Each row was made from one small tree. The marks that hang from a mark follow it in brackets, in alphabetical order. Every link used is in the known rows. Write each row's tree.
Known rows
U{B{W{H N}} K}: [-29  21 -35  10  19  -1  30  25   3 -30  -4 -12  16 -12  -1  22 -12  -3
   3   3 -15   6  -7  29 -12  17  19   5   8 -25   9  -3  15   2 -27 -44
   6 -19  11  23  35 -20   8  29]
K{W{H}}: [-12   9   9   1  -1  -4  14   5  -1  -3   7   0  10   8 -15  -6   6   2
 -13 -11  -4  -2  11 -17  -4   0   7  -6  18   0   5  -4  12  12 -12  -7
 -20  -2  11   3  -1  -2   0  -3]
U{B{W{H}} K}: [-26   5 -38   1  16  -5  24  16   1 -15  -4 -17  15 -12  11  23 -12 -11
  12   6 -18  15  -3  13 -13  11   9   9  11 -13  -5  10  15  -6 -22 -32
   8 -18   5  14  20 -15   9  22]
N{U W}: [ 18   0 -21   0 -17   3  10  -1 -10 -16   3  -7  -9  15  -3  -9  -9  11
  16 -14   6 -25 -11  22  10   8  -9  -7  -3 -20   9  -7  21  -9  -5  -5
 -10  15   7  -6  -2  12   6 -15]
H{W{B K}}: [  1  34   1   5  -5  20   3  -2   6  -9  10 -12   4   4 -24  -1  27  23
  -9 -19  13 -22 -11   7  13  14   2 -17 -19 -14  37 -21  -9   6 -10  -2
   2   6  18   5  33  -7  -4  14]
W{H N}: [ -8  27   4   7   5   0   9   9  -3 -14  10   4  12  -5 -13  -5   6   9
 -14  -3  -3  -8   2   7  -7   7  18  -6   8 -11  18 -14  -1  12 -16 -20
 -13  -5  15   5  17  -2  -3  13]
W{N}: [ -2  16   1  13   2   6   0   7   1 -16   2   3   6   0  -9  -3   0   8
  -8  -7   3  -4  -5  15  -1   4  11  -5  -3 -13  17 -12  -1   5  -9 -15
  -3  -4  10   6  14  -5   0   8]
H{W{K}}: [  1  22   9   0  -3  21  -9   5   3  -2  11  -5  -3  -2  -8   0  18  10
  -4 -15   8 -16 -10   5  10   9  18 -10 -11 -10  21  -9   0   6  -2  -9
   6  11   9  -2  20  -8   3   3]
K{U{B} W{H N}}: [-19  17  10  20  12   5   8  16  13 -12  -2 -10  25   3 -21  10  -2 -10
 -13 -17   4   1   0  -7  -8  10  20   6  21 -38  15  -8  18  19 -15 -33
 -27 -15  14  18  24  -9   3   8]
N{W{H}}: [ -5  10  -9  -2   0   1  17   1  -5  -5   7  -2   1   6  -8  -4   4   0
  -8  -5  -3 -21  -3   2  -2  13  -2  -4  13 -14  11 -10  11   4 -12 -11
 -15   8   7   0  -7   7  -2   6]
W{H}: [-12   9  -2  -5   5  -3  12   2  -6   5   8  -2  10   0  -3  -2   6  -3
  -4   4  -8  -3   9 -10 -10   2   5  -3  12   0   0  -5  -2   2 -11 -10
 -11  -4   5  -3  -2   2  -5   7]
U{B K}: [-17  -5 -24   3   4  15   6  13   8 -15 -12 -26   2  -2  12  21   4 -18
  22  -3   1  11  -8  18   0  -3   3   8 -12 -24  -7   6   2   0   9 -19
  19 -15   5  18  18  -8   6  12]
N{U{B K}}: [ -3  -8 -35   7 -10   6   9  14  -5 -19  -9 -32  -7   5  17  15  -8 -10
  40 -11   2   9 -10  27   6  -7   5   2 -14 -30  -6   8  13 -10   1 -19
  13  -8  12  13  22  -5  10   3]
W{K N}: [  0  38   4  19   0   7   1  12   2 -24   8   6   6  -1 -20  -4   8  14
 -10 -11   0 -24 -15  27   5  12  27 -14 -15 -17  24 -18  -3   7 -15 -22
  -3   8  10   8  34 -10   2  12]
H{W{K N}}: [  2  40  12  13  -2  24  -5  11   7 -17   8  -3   2  -1 -19  -3  16  16
 -12 -20   9 -22 -16  18  15  13  25 -12 -13 -21  37 -19  -3  15  -8 -19
   0   6  17   8  38 -14  -2  17]
H{W{B{U}}}: [  9  19   4   4 -13  27   0  -2   0   7   6  -9  -2  10  -5   6  26  18
  -8  10  17  -4 -11 -13   3   8  -8   2  -2  -4  17 -20  -2   7  -9   4
  -8 -16  16   4   3 -11 -10   9]
N{W}: [ -2   1  -9   4  -6   6  10  -1   2  -8  -1   0  -1   9  -7  -2  -2   5
  -3  -8   6 -18 -12   9   3  13 -12  -3   2 -15   8  -4   7  -3  -1  -5
  -7  13   3   2  -7   7   4   3]
H{W{B{U} N}}: [  7  36   9  14 -13  30   1   7   4 -10  11  -8   1   6 -14   8  24  22
 -17   1  21 -17 -14   5   4  16   0   2  -8 -13  32 -30   0  11 -11  -9
  -9 -19  25   7  24 -12 -16  21]
N{W{B}}: [ -4  14 -13  12 -11   9  17  -7   3 -14   2  -8   1   5 -23  -6   9  19
  -7  -8  10 -25 -13   9   6  15 -15 -10   0 -15  22 -17  -3  -5  -8   0
  -8   6  11   4   7  10   1  13]
K{U W{H}}: [-15  -1  20   9  12  -1   6   1   3  -1   4  -6  19   7 -21  -4   2  -5
 -12 -11  -9  -1   6 -25  -6   4   9   2  25  -8   5  -5  18  17 -11  -9
 -28  -5   6  -1  -6   5   2   2]
U{B{W}}: [ -5   5 -21  -1   8  -7  11   6   3  -2 -11  -1   7 -11  10  17 -19  -9
   3  12   2  10  -3  10  -1  11   1   9  10  -9  -6  14  12  -8 -18 -20
   7  -8  -9   8  14 -15  11   0]
K{U}: [ -2  -9   6   9  16  -2  -4  -4   7   4  -3  -2   7   0  -8  -2  -3  -5
  -2  -1  -2  -1  -6 -10 -10   8   1   4   5  -3   1  -1   6  -1   2  -2
  -7  -8  -1  -7  -6   2   4   5]
B{W{K N}}: [ -4  40 -11  19   6  -4  12  12  -2 -24   7  14  13  -8 -22  -2  -5  17
 -12  -1  -6 -19 -15  30  -1  25  27  -8  -4  -9  24 -12   7   4 -36 -32
  -3   3   2   1  33 -21  10  15]

Which tree is each row?
[-28  32  -9  26  -2  18  30  15   4 -39   7 -19  20  10 -35  -1  22  15
 -12 -18  -3  -5   0  13  -2   4   7 -10   9 -18  31 -30   3  19 -20 -21
 -14 -19  38  20  28  -1  -5  31]
U{K{W{B H N}}}
[-15  19   3   3  -6   2  20   1  -1 -10   6  -7  15   9 -29  -8  12  13
 -19 -10   0  -4  10 -16   0   3  -8 -13  15   1  20 -20   8  12 -19  -5
 -24  -8  19   9   7   1  -4   8]
K{W{B H}}
[-14  26  12  11  -2   2  19  13   0 -17   6   3  16   8 -22  -9   4   8
 -22 -16   1  -4   5   0  -3   8  18  -8  16 -12  17 -20  13  19 -20 -20
 -23  -6  18   6  14  -3   0   6]
K{W{H N}}
[-31  19 -12  15   2  16  25  27  13 -31  -2 -28  14   4 -12  15  10  -4
   0 -20   2   8  -3  16  -2   5  20   2   7 -38  11  -9  15  17  -9 -41
  -5 -18  26  28  33 -14   3  22]
U{B K{W{H N}}}
[ 22  18   2   9 -17  18  -4   8  -8 -22   4  -4  -7   8  -4  -4   5  14
  10 -19  16  -7  -8  22  14   5  11  -7  -8 -22  21 -14  15   3  -1 -10
   0   3  17  -3  24  -1   0  -6]
H{W{N{U}}}
[ -1  55 -13  17 -10   1  18  12 -16 -32  17  -6  15   6 -36 -10  20  29
   0 -17  -3 -35  -7  34   9  13  20 -30 -16 -23  42 -33   3   3 -35 -25
 -22   5  32  -3  46  -2   1  17]
W{B H K N{U}}
[  0  32  22  18  14  24 -13  10  13 -15   7  -2   9  -1 -25   0  14  10
 -13 -24   7 -23 -22  12   7  20  29  -6 -13 -30  37 -19   3  11  -5 -20
 -10   3  14  -1  32  -7   0  17]
H{W{K{U} N}}
[ 15  48  -3  19 -17  19   4   5  -4 -31  15 -13  -1  10 -29 -12  24  38
   3 -26  16 -27 -16  39  22  14  17 -25 -26 -32  49 -33   5   0 -19 -17
  -8   8  35   1  53  -4  -3  13]
H{W{B K N{U}}}
[  0  39   2  22  -8  13   5   7   0 -14   7  -4   3   3 -22   7  20  20
 -17   8  14 -12 -14  12  -1  14   2   3  -7 -10  21 -27  -3   8 -24  -9
 -19 -16  24  12  20  -7 -13  22]
W{B{U} N}
[-10  30   9  24  -9  12  12   8   7 -24   0  -6  12   9 -36 -10  11  17
 -21 -19  15  -8  -9  11   6   8   4 -12   5 -17  32 -25   3  15 -13 -10
 -13 -10  23  19  24  -8   0  12]
K{W{B N}}
[  0  19 -29  26  -8  12  13  11  -8 -44   0 -23   2  10 -20  -4   6  20
  18 -16   1  -9 -14  43   9   4   5 -16 -19 -24  22 -24   8   0 -17 -13
   1 -12  31   7  33   0  -3  21]
W{B N{U{K}}}
[-10  17 -36  13  -4   5  15  27  -9 -31   0 -22   5   1   5  14   0  -3
  25 -10   0   1  -7  37   0  -1  19  -4  -9 -39   8  -7  15   1 -10 -35
  -3 -13  23  16  39  -7   2  19]
W{H N{U{B K}}}
[  1   2 -43  12 -18  11  24   3  -7 -38   2 -27  -7  20 -17  -6   3  18
  24 -18   3 -23 -19  36  12  10 -17 -12 -17 -31  19 -18  13  -8 -12  -7
  -1   3  25   5  12  13   5  14]
N{U{K} W{B}}
[-18  12  12  16   7  -1  12  -3   6  -7   1 -10  23  10 -37  -9   5   6
 -16 -10  -2  -7   4 -21 -11  11  -4  -6  22  -7  21 -22   9  11 -18  -7
 -33 -12  17   1   2   7  -1  11]
K{U W{B H}}
[  8  18   1  16 -21   3   5  16  -8 -31   1  -5   0  17 -20 -13  -2   8
   6 -24  13  -6  -4  23  12   0  13 -11   0 -21  14 -13  28  12 -11 -15
 -12   4  19   5  17  -1   3 -12]
K{W{N{U}}}
[ -5  10 -14   9  -8  34   8  11   3  -8   4 -28 -11  12  -3  15  31  17
   4   3   9  -4 -16  -1   2   8  -8   6 -18  -8  14 -20   0   8  -5  -2
   9 -20  28  11   9 -12 -16  27]
H{W{B{U{K}}}}
[ -2  18   9  13 -17  10   8   1   1  -4  -4 -10   0  14 -19   3  18  16
 -13   2  14  -3  -6 -16   0   5 -10   2   0   1  10 -21  12  13 -17   0
 -24 -14  23  16   2 -11  -3   3]
K{W{B{U}}}
[ -2  11   4  19   8   5  -2   4   9 -11   2  -2   5   8 -24  -3  -2   9
  -7 -19  -3 -41 -24   9   2  27  12  -7  -6 -24  19 -13   9   5 -13  -9
 -19  15   4  -1   6   1   9  12]
N{W{K{U}}}
[  7  28  -6  15   3   0   9  15  -6 -10  -2  10   7  -5  -7  10  -7  11
 -17  20  -1  -4 -14   9 -11  20  14  12  11   2   5 -10  16   7 -35 -24
 -15 -12   2   4   8 -24  -2  14]
B{U W{N}}
[  1  36  -7  17 -19   2  24   9  -9 -33   8 -10  12  16 -36 -17  11  25
  -8 -21   3 -13   1  14   5   7   7 -22   5 -20  32 -30  20  10 -29 -16
 -25  -7  35   5  28   3  -1   3]
K{W{B H N{U}}}
[-17  33 -19   2  11 -12  23  13  -3  -3   3   4  20 -13  -3  15  -9   0
  -3   5 -11  -4  -1  12  -4  20  21  -3   4 -13   7   0  11  -5 -39 -38
 -11   5  -3   7  29 -22  11  10]
U{B{W{H K}}}
[-12  39  -8   4   0  -3  16  -2  -4 -10  15  -3  16   0 -30  -5  21  20
 -10  -5 -10 -27   0   3   0   9  12 -23 -10  -7  28 -23 -13   4 -27 -11
 -17   6  19   2  28  -1   1  23]
W{B H K}
[  7  48  -6  23  -1   3  10  19  -5 -17   5  15   6  -6 -16  10   1  20
 -18  13   0 -19 -24  23  -6  31  29   1  -6  -8  16 -20  17   8 -46 -32
 -16  -3  10   5  27 -26   2  17]
B{U W{K N}}
[-21  36   2  24  18   5  -1  15  13 -12   1  -7  22 -10 -24  15   6   2
 -12 -13  -4 -22 -11  12  -4  20  37  -6  -4 -41  23 -17   1   7 -21 -39
 -21  -6  11  13  40  -8   6  24]
W{H K{U{B}} N}
[-11  30 -15   8  14  -9  21   9  -8 -15  10  14  19 -12 -13  -1 -11  11
 -18   6 -15  -4  -1  12 -13  15  15   1  17   0  16 -10  12   2 -36 -28
 -12  -6   5  -7  16 -12  -2  14]
B{W{H N}}
[  8  27  -3  24 -24   7  12   8  -3 -35   2 -12   5  16 -35 -15   8  24
  -4 -23  15 -12  -6  20  12   2   6 -17  -3 -20  29 -25  20   9 -22 -12
 -17  -3  31   7  25   0   1  -2]
K{W{B N{U}}}
[-10  30  -9   1  12 -17  24   5  -9  -9  15  11  15 -12 -12   1  -5  12
 -10   5 -20 -14  -1   5  -9  21  24 -10   4   7  11  -5  11  -2 -42 -29
 -17  11   2  -4  15 -15   4  12]
B{W{H K}}
[-16  28 -27  15  10   5  27  26 -11 -23   9  -2  13  -7  -6  17   0   8
 -10  24 -16   0 -10  18 -21  20  22  10   7  -2   6 -15  16  11 -37 -36
 -13 -21  18   9  14 -26  -5  34]
B{U{K} W{H N}}
[ -4  -1 -29   9   8   7  15  19  -6 -12  -4  -8   2  -2   7  18  -5   0
   8  21 -11  10 -11   8 -12  13   6  15   2  11 -12   1  19   0 -20 -14
   2 -12   6   4  -4 -24   2  20]
B{U{K} W}
[ -5  61  -2  21  -7   9  14  12  -6 -16  19  -4  15   2 -36   7  30  28
 -20   5   2 -31 -13  14  -7  21  28 -16  -7 -14  37 -39  -5  13 -43 -26
 -30  -3  30  12  37 -13  -8  35]
W{B{U} H K N}
[  2   8 -29  -6  -1 -16  20   8 -16  -9  -4  -3  11  -6   9   7 -21   1
  16   7  -7  10   7  12  -4  10   7   4  15 -13  -2   8  28 -14 -33 -28
 -12  -3  -3  -6  17 -15  12  -8]
N{U{B{W{H}}}}
[-22  35 -21  17   0  17  18  18  -3 -25  10 -17   8   9 -22  11  24  13
  -9  10  -6 -13 -10  13 -11  12  12  -5  -6 -15  23 -32   2  11 -27 -22
 -15 -23  33  19  25 -10 -14  40]
W{B{U{K}} H N}
[ 13  38  -7  15 -16  20  -4  14   2 -23   2 -14  -4   2  -5   7   8  10
  12 -27  24 -18 -21  36  23  13  28 -12 -23 -47  31 -10  12  -1  -7 -35
   2   6  21  13  57 -15   9   0]
H{W{K N{U{B}}}}
[ -3  30 -11  21  -6  38   4  13   5 -25   5 -25  -2   8 -15  16  30  16
  -4  -3  16 -10 -16  16   3  13   5   2 -16 -21  29 -31  -1  15 -10 -10
   3 -27  37  16  27 -14 -15  34]
H{W{B{U{K}} N}}
[-17  36  -5  12   3   4  20  -1  -3 -20  12  -3  19  -1 -29  -4  16  19
 -17  -2  -1 -17   3  11  -4  12   7 -14   5 -10  30 -24  -9   7 -21 -14
 -17 -13  20   7  27   2  -7  27]
W{B H N}
[  1  36  -9  19 -19  16  14   5   2 -11   9  -5  -2  13 -29   6  23  27
 -11   2   9 -43 -27  17   3  27   0  -7 -15 -22  27 -32   0   4 -27  -9
 -20  10  21   8  17  -6   2  20]
N{W{B{U} K}}
[-10  45   4  13   4  -1   9  10  -1 -18  16   6  14  -2 -23  -1  14  15
 -16  -9  -7 -22  -6  18  -1  12  37 -17  -7 -18  25 -21   0  13 -23 -29
 -15   6  16   7  34  -8   0  21]
W{H K N}
[  5  15 -22   2 -18  -1  24  -2 -15 -19   8 -13   0  13 -21 -10   4  25
   5  -9   0 -26  -5  14   6  14 -15 -22   3 -22  26 -25  13 -10 -23  -9
 -22  11  20  -7  10  12   0   4]
N{U W{B H}}
[-21  19  -1   6  19  -4   3  12  11   3   3 -10  17  -5 -13  16   3  -8
  -2  -7  -3 -14  -7  -6  -8  20  26  -4   0 -31  11  -2   5   1 -16 -27
 -20  -3   3   8  27  -4  15  13]
W{H K{U{B}}}
[ -9   5  10  17   3   9   1  -5  15  -7  -6 -13  15  11 -34  -5   7   3
 -10 -14   3  -4  -5 -15  -4  12  -8  -1   9 -10  16 -12   8  13  -8   3
 -18 -10  13   5   1   4   4   6]
K{U W{B}}
